Each row comes from the steps of one walk. Every step used is in the known rows, and no mark comes twice. Write the walk behind each row, first mark first.
Known rows
C/S/Q: 1.8	12.9	-12.8	-61.7	-22.5	18.0	41.4	18.7	4.5	-4.2	-19.2	-24.6	11.3	7.4	5.4	16.3	-3.7	13.9	10.9	-14.4	1.2	-10.4	-42.9	-0.7
H/Q/N/S: 14.5	-0.3	30.0	-0.2	-27.5	-8.9	-22.9	0.5	-10.4	-28.6	3.3	-18.8	-17.5	40.4	15.5	25.9	-27.7	44.2	9.0	15.6	-33.3	7.3	-9.5	-30.7
N/H/C: 7.9	4.1	-4.4	1.2	-1.9	42.4	-11.2	12.2	8.3	-32.3	-21.6	-2.2	-22.3	9.6	1.3	30.0	-32.9	12.6	1.0	-18.5	-21.1	-13.5	-9.2	-14.1
N/S: 35.1	-10.4	22.9	-21.5	-14.3	13.1	-5.8	0.5	7.0	-19.2	-26.0	-12.9	-19.2	24.0	-5.7	-21.1	-29.9	18.7	10.7	18.9	7.7	-3.9	-7.1	-4.7
S/Q/N/H: 29.7	10.9	27.8	-59.9	4.9	22.3	16.9	-6.9	-0.9	-40.9	5.2	-30.0	-12.1	10.9	22.5	23.7	-21.1	18.8	-10.2	-6.2	10.2	-1.6	-31.2	-21.2
Q/N/S/L: 53.1	-2.5	51.9	-30.8	-30.9	-0.7	18.7	-2.6	-4.3	-40.0	-2.9	-4.6	-2.0	28.3	29.4	-36.6	-30.0	27.9	1.0	9.4	-24.2	-4.3	-0.8	-22.8
C/N/H/S/L/Q: 28.8	-18.6	9.2	-42.9	0.2	59.6	31.0	35.8	6.3	-5.3	-40.2	11.1	-27.0	-3.6	15.7	9.2	-15.0	45.2	-28.5	-16.9	-43.2	-18.8	-3.6	2.7
C/Q/N/H: 29.8	11.7	31.6	-39.3	-40.4	-20.7	14.5	20.0	-6.4	-15.0	8.0	-7.0	-19.7	7.7	33.7	42.9	-19.8	42.8	-16.7	-4.2	-13.8	-28.3	-26.0	-12.8
N/H/Q: 20.5	0.9	1.4	10.4	6.7	33.8	-30.5	28.1	5.6	-17.1	-17.1	-18.4	-39.3	16.7	12.1	33.0	-40.9	30.7	-22.4	-11.9	-15.5	-2.1	-3.9	-11.3
S/Q/N/H/C: 20.8	11.5	19.6	-55.1	-0.1	23.8	15.2	-10.9	-2.2	-50.4	2.6	-27.9	-12.0	14.7	19.5	32.8	-21.9	19.9	1.4	-8.1	1.4	-2.5	-34.5	-25.8
H/S/L: 20.2	2.9	-40.9	-8.4	-4.0	18.5	9.7	-7.6	4.3	-3.0	-24.7	12.8	-54.1	1.7	29.3	5.4	21.2	58.5	-23.7	-3.7	-25.5	-2.4	8.9	20.6
Q/N/H: 31.0	10.7	53.9	-14.4	-14.7	12.3	9.5	3.1	-3.2	-30.3	12.3	5.3	6.1	16.8	25.1	6.3	-31.4	10.8	-13.2	-4.0	-25.4	-9.5	-9.2	-28.9
H/C/Q/N: -16.3	8.9	-4.7	-18.8	-48.2	-21.2	9.8	-8.9	-11.3	-31.1	3.2	2.7	-4.4	13.0	11.0	58.4	-0.3	32.7	31.4	-5.8	-36.6	-20.3	-25.3	-20.3
Q/N/S: 35.2	2.5	62.3	-27.1	-32.0	-5.1	12.8	-12.1	-6.1	-34.1	5.6	-0.1	8.9	32.0	15.3	-14.1	-26.7	19.0	11.9	18.7	-16.7	-5.1	-12.6	-27.8
C/S: -3.3	10.1	-5.9	-28.8	-32.7	7.3	34.9	24.5	4.4	10.0	-16.9	-1.3	23.8	9.6	1.8	2.4	-2.7	8.0	13.4	-12.2	-16.9	-13.9	-26.6	-0.9
L/C: -11.5	-30.5	-11.6	-6.5	-26.0	1.2	-16.7	-7.2	2.8	6.6	13.6	22.6	-10.9	-14.4	1.4	-11.1	10.4	-12.7	8.6	-28.9	23.8	-7.4	13.9	-21.7
S/Q: 10.0	2.5	-10.0	-48.1	15.2	14.1	10.7	-9.1	1.2	-20.3	-3.8	-33.6	-16.3	-0.1	5.6	19.6	-0.3	9.6	-1.3	-4.3	27.5	5.1	-25.2	-0.7
N/H/S: 25.7	10.2	-6.3	-7.8	8.0	45.7	-9.9	7.2	11.8	-12.3	-24.9	7.0	-50.8	7.2	14.4	34.0	-16.8	40.1	-28.1	-7.7	-12.5	-13.5	-6.8	5.3
Q/N/H/C/S/L: 27.6	12.5	35.2	-22.5	-34.3	21.3	23.7	10.4	-4.5	-44.6	-2.5	4.1	6.6	21.8	31.3	6.0	-32.6	22.9	0.0	-16.3	-49.6	-16.3	-15.3	-32.7
L/N: -23.9	-21.0	23.0	10.4	12.7	-1.3	3.5	5.6	25.5	-9.1	29.2	4.5	-16.7	17.0	5.2	-11.6	6.0	25.8	1.6	2.5	2.0	-12.0	-20.3	-24.2
S/L/Q/N/H/C: 29.0	-14.4	5.5	-13.3	-21.7	35.5	8.6	15.6	11.2	-41.8	-10.4	-6.9	-5.6	17.8	20.4	-18.3	-13.6	9.6	-20.1	-52.6	-35.0	-9.1	23.4	-17.1
Q/N: 11.3	11.1	46.6	-12.8	-20.5	-16.2	16.8	-12.2	-11.1	-21.1	24.6	9.9	22.4	14.5	19.1	-0.1	-7.2	6.4	3.5	6.0	-22.9	-2.3	-7.3	-25.3
Q/N/H/L: 35.4	4.3	52.2	4.2	-12.4	37.2	-1.8	11.1	-7.1	-34.2	6.0	6.9	10.3	15.9	23.6	4.0	-25.4	12.5	-9.0	-3.4	-32.9	-9.9	-9.4	-13.9
N/S/L/C: 53.9	-32.7	1.6	-27.4	-26.8	21.5	-4.9	11.0	9.3	-23.0	-32.1	-7.2	-40.0	14.0	15.1	-58.6	-28.2	26.0	0.1	-7.6	9.3	-7.1	16.5	-7.2

Which walk is each row?
16.7	-25.9	-4.5	2.8	9.3	10.9	14.6	22.5	20.1	-16.8	2.3	-4.9	-33.5	6.3	32.1	-55.9	-0.7	36.7	-22.4	-16.0	-13.7	-7.2	10.6	-7.1 => S/L/N
29.0	17.3	40.1	-17.8	-16.4	17.3	9.3	-7.3	-2.3	-28.9	6.0	14.6	-12.7	19.9	29.5	24.6	-18.9	33.3	-16.1	0.0	-31.3	-11.2	-12.6	-22.7 => Q/N/H/S
-6.2	-13.9	17.7	7.4	18.4	30.0	-3.3	10.6	34.0	-16.1	8.9	9.3	-52.0	21.4	14.8	13.3	-5.1	53.7	-17.8	-2.4	-5.8	-21.2	-24.8	-22.0 => L/N/H/S
-6.4	-19.0	-5.0	-54.2	-48.3	8.1	19.8	2.9	1.3	-2.6	7.7	8.4	4.0	-2.5	12.1	-0.3	5.0	0.6	18.2	-37.1	17.4	-14.8	-18.8	-31.1 => L/C/S/Q/N
34.7	5.4	36.2	-46.9	-52.8	-33.1	16.5	8.9	-7.5	-16.8	3.5	-10.5	-18.9	18.2	26.3	27.8	-16.7	47.3	1.0	10.9	-8.8	-24.8	-28.9	-11.4 => C/Q/N/S
40.5	13.3	35.0	-17.3	-15.9	21.3	14.4	-0.2	-1.0	-32.7	1.0	11.0	-22.2	18.1	38.5	7.7	-19.9	39.9	-23.9	-5.6	-37.1	-11.5	-4.3	-19.0 => Q/N/H/S/L
-4.0	3.9	19.0	11.6	-18.6	-15.0	-19.4	0.3	-14.7	-20.0	16.3	-11.0	-8.6	28.8	18.0	35.5	-14.5	34.8	2.6	6.4	-37.4	9.8	-6.1	-27.8 => H/Q/N
-7.2	-7.0	41.8	-12.6	-28.9	12.5	1.4	-7.9	8.7	-24.0	20.8	1.2	32.6	26.5	-11.3	21.4	4.4	-22.7	-0.6	-39.8	-14.8	-5.9	6.2	-29.8 => L/Q/N
3.0	-18.9	0.1	-55.5	-44.5	21.7	15.3	9.4	5.3	-7.6	2.9	5.6	-4.3	-2.8	15.1	4.1	-7.0	2.7	9.5	-40.3	17.4	-18.9	-19.4	-32.0 => L/C/S/Q/N/H
27.3	-41.1	-21.8	-24.5	-18.6	20.8	19.6	26.1	-1.9	-0.5	-17.6	13.1	-25.3	-21.5	31.5	-57.6	0.0	20.7	-16.3	-32.1	-13.6	-7.4	28.5	-5.2 => S/L/C/N
20.8	13.8	12.1	-56.4	-27.5	40.6	38.1	24.5	0.2	-21.0	-18.2	-21.5	16.8	15.1	17.1	18.3	-14.4	21.5	8.6	-15.4	-16.1	-15.0	-46.8	-4.6 => C/S/Q/N/H/L
18.1	13.1	44.5	-11.7	-22.9	14.5	7.4	-5.2	-4.8	-43.2	8.9	8.0	6.6	21.4	20.2	20.5	-29.3	14.0	3.6	-7.4	-38.7	-11.8	-14.1	-34.8 => Q/N/H/C
52.5	-24.8	12.2	-25.8	-21.3	33.0	-1.7	13.8	16.5	-31.5	-36.1	-21.3	-23.9	29.1	2.4	-43.1	-29.4	19.2	-5.8	-13.8	-0.3	-5.4	15.7	-2.6 => N/S/L/Q
29.0	-14.1	14.1	21.9	6.4	85.7	-31.3	33.7	14.0	-23.4	-22.5	-5.2	-8.3	8.8	-6.4	16.6	-21.6	-1.9	-18.4	-33.4	-14.0	-12.9	3.6	10.1 => N/H/L/Q
0.1	-23.2	-3.0	-31.1	-29.0	35.2	20.1	8.1	1.0	-34.2	-37.7	1.0	-1.8	15.5	-7.3	7.6	-14.4	27.4	31.3	-10.4	-48.1	-13.0	-6.8	-16.5 => H/C/N/S/L/Q
17.9	-23.8	32.6	21.3	-20.8	64.6	-22.9	11.3	2.6	-30.2	-7.0	1.8	26.0	23.2	-13.7	4.4	4.7	-6.1	12.2	-19.2	-24.8	-6.8	2.6	6.2 => H/L/Q/N/S
13.0	4.6	-6.5	-12.1	-16.6	28.9	-7.7	20.4	6.6	-29.5	-22.6	-7.1	-33.5	7.0	10.0	49.8	-30.9	30.1	-1.6	-17.8	-20.7	-24.2	-17.4	-9.4 => N/H/C/Q
-29.3	9.6	-26.3	-14.1	-39.2	10.9	21.6	2.3	-1.4	-19.4	-20.2	4.1	18.2	14.9	-7.9	32.4	-1.0	10.3	44.1	-15.3	-39.1	-14.6	-27.2	-14.9 => H/C/S
34.4	-13.4	4.8	-42.8	3.5	52.0	34.0	34.7	0.3	-1.5	-41.6	12.5	-31.9	-8.9	25.1	3.1	-18.4	54.8	-27.3	-1.0	-42.9	-17.5	-8.3	6.5 => C/N/H/S/L
6.1	-28.0	33.5	-29.7	11.2	14.0	3.6	1.4	31.4	-31.1	7.5	-20.2	-36.7	33.8	4.5	-17.0	-14.0	43.7	8.8	13.2	21.4	-11.8	-36.1	-27.2 => L/N/S/Q
-5.3	-19.3	30.9	8.7	21.3	25.0	-4.1	20.7	32.8	-18.3	17.2	-0.1	-32.4	18.8	10.1	-7.2	-17.2	31.9	-15.6	-7.0	2.4	-19.7	-20.4	-27.5 => L/N/H
-9.5	-43.0	0.1	-30.9	-25.6	12.8	11.1	11.1	-3.3	14.6	1.1	30.6	-5.0	-22.2	4.8	-15.8	6.7	0.4	9.0	-20.6	3.3	-13.8	6.7	-22.5 => L/C/N
5.9	-20.2	25.7	27.9	-16.9	60.1	-21.9	11.3	-0.5	-23.0	2.7	4.8	31.8	14.5	-12.7	11.3	15.3	-13.0	8.0	-26.8	-27.2	-5.6	4.5	7.1 => H/L/Q/N
-15.3	-24.3	-16.1	-25.5	-48.1	7.4	8.3	11.2	4.1	13.9	1.4	21.0	4.8	-7.4	2.6	-9.8	7.6	-7.5	18.0	-36.5	11.3	-17.1	-4.4	-21.4 => L/C/S
-4.5	-29.0	-16.5	-27.1	-47.9	-18.3	-10.4	6.3	-0.3	11.4	13.8	15.5	-28.9	-15.6	12.8	14.9	10.6	12.5	3.3	-30.6	26.6	-22.4	1.4	-15.9 => L/C/Q
-6.7	-29.3	11.5	45.6	12.9	49.5	-21.2	19.6	11.5	-11.2	6.2	8.3	-2.6	7.9	-0.1	-10.5	17.7	20.1	11.3	3.2	-15.3	-8.5	-13.1	12.0 => H/L/N
17.3	0.2	-19.6	-16.2	-17.9	25.1	8.8	-13.1	8.8	-15.7	-14.2	13.4	-37.8	15.0	23.6	15.4	22.5	47.0	-23.1	-24.8	-32.5	-6.3	13.0	4.5 => H/S/L/Q/N
14.8	-7.2	-10.4	-20.8	-23.8	26.2	30.1	50.0	18.7	-8.0	-19.9	-13.0	-16.4	21.1	29.5	-19.9	-18.4	47.1	-10.4	-25.3	-34.3	-19.1	-20.8	-10.3 => C/S/L/N/H/Q
42.1	-8.2	14.7	-56.5	-4.7	22.5	0.4	-5.0	8.7	-33.1	-27.7	-36.1	-29.5	23.9	-1.2	-8.2	-30.0	26.1	10.5	14.7	28.6	-0.3	-23.5	-4.2 => N/S/Q
24.7	-5.3	21.9	-0.4	-27.5	-6.4	-18.6	6.6	-10.1	-33.0	-2.6	-20.1	-25.3	39.0	25.6	8.0	-29.9	50.2	2.0	9.2	-37.9	8.7	-1.9	-26.4 => H/Q/N/S/L
8.5	-7.0	-30.4	-2.0	2.2	18.2	11.1	-5.3	17.2	-8.4	-11.7	14.0	-61.8	10.6	31.5	-1.9	24.9	70.4	-21.0	-4.5	-24.8	-8.9	1.4	6.7 => H/S/L/N
-24.5	-10.7	-10.3	-18.2	-17.2	17.6	23.4	0.8	-8.3	-17.7	-20.3	13.7	8.5	0.7	-5.6	27.7	-1.3	18.8	35.3	1.9	-49.1	-9.8	-16.6	-13.0 => H/C/N
17.0	8.5	22.5	-57.1	-0.4	4.1	21.2	-18.3	-5.8	-34.6	12.8	-27.2	-1.7	10.0	19.0	18.2	-6.2	14.5	1.1	0.7	12.1	3.6	-29.6	-19.5 => S/Q/N
-9.1	-22.3	-21.6	-49.7	-41.6	13.4	13.8	5.9	3.7	3.7	0.5	4.3	-3.4	-8.0	5.0	0.7	7.4	-1.7	17.1	-38.9	26.1	-14.9	-16.2	-22.5 => L/C/S/Q
8.4	16.4	11.0	-67.4	-32.1	10.2	49.2	12.1	-0.8	-13.7	-8.2	-20.8	21.7	15.6	15.5	16.4	-6.0	17.6	12.8	-11.8	-9.2	-11.2	-47.4	-13.9 => C/S/Q/N
9.3	18.5	-9.7	-44.6	-4.1	14.8	15.9	-33.9	-1.7	-20.4	-4.5	-0.3	-40.7	13.0	22.3	49.6	21.1	53.9	-5.7	6.9	-6.1	-0.7	-27.9	-1.1 => H/S/Q/N
21.3	-7.4	-33.6	-25.2	-33.8	4.8	9.3	-8.5	0.7	-5.2	-9.4	24.1	-61.2	-0.9	42.5	11.2	24.3	64.9	-19.5	-18.3	-20.8	-15.0	8.0	2.4 => H/S/L/C/Q/N
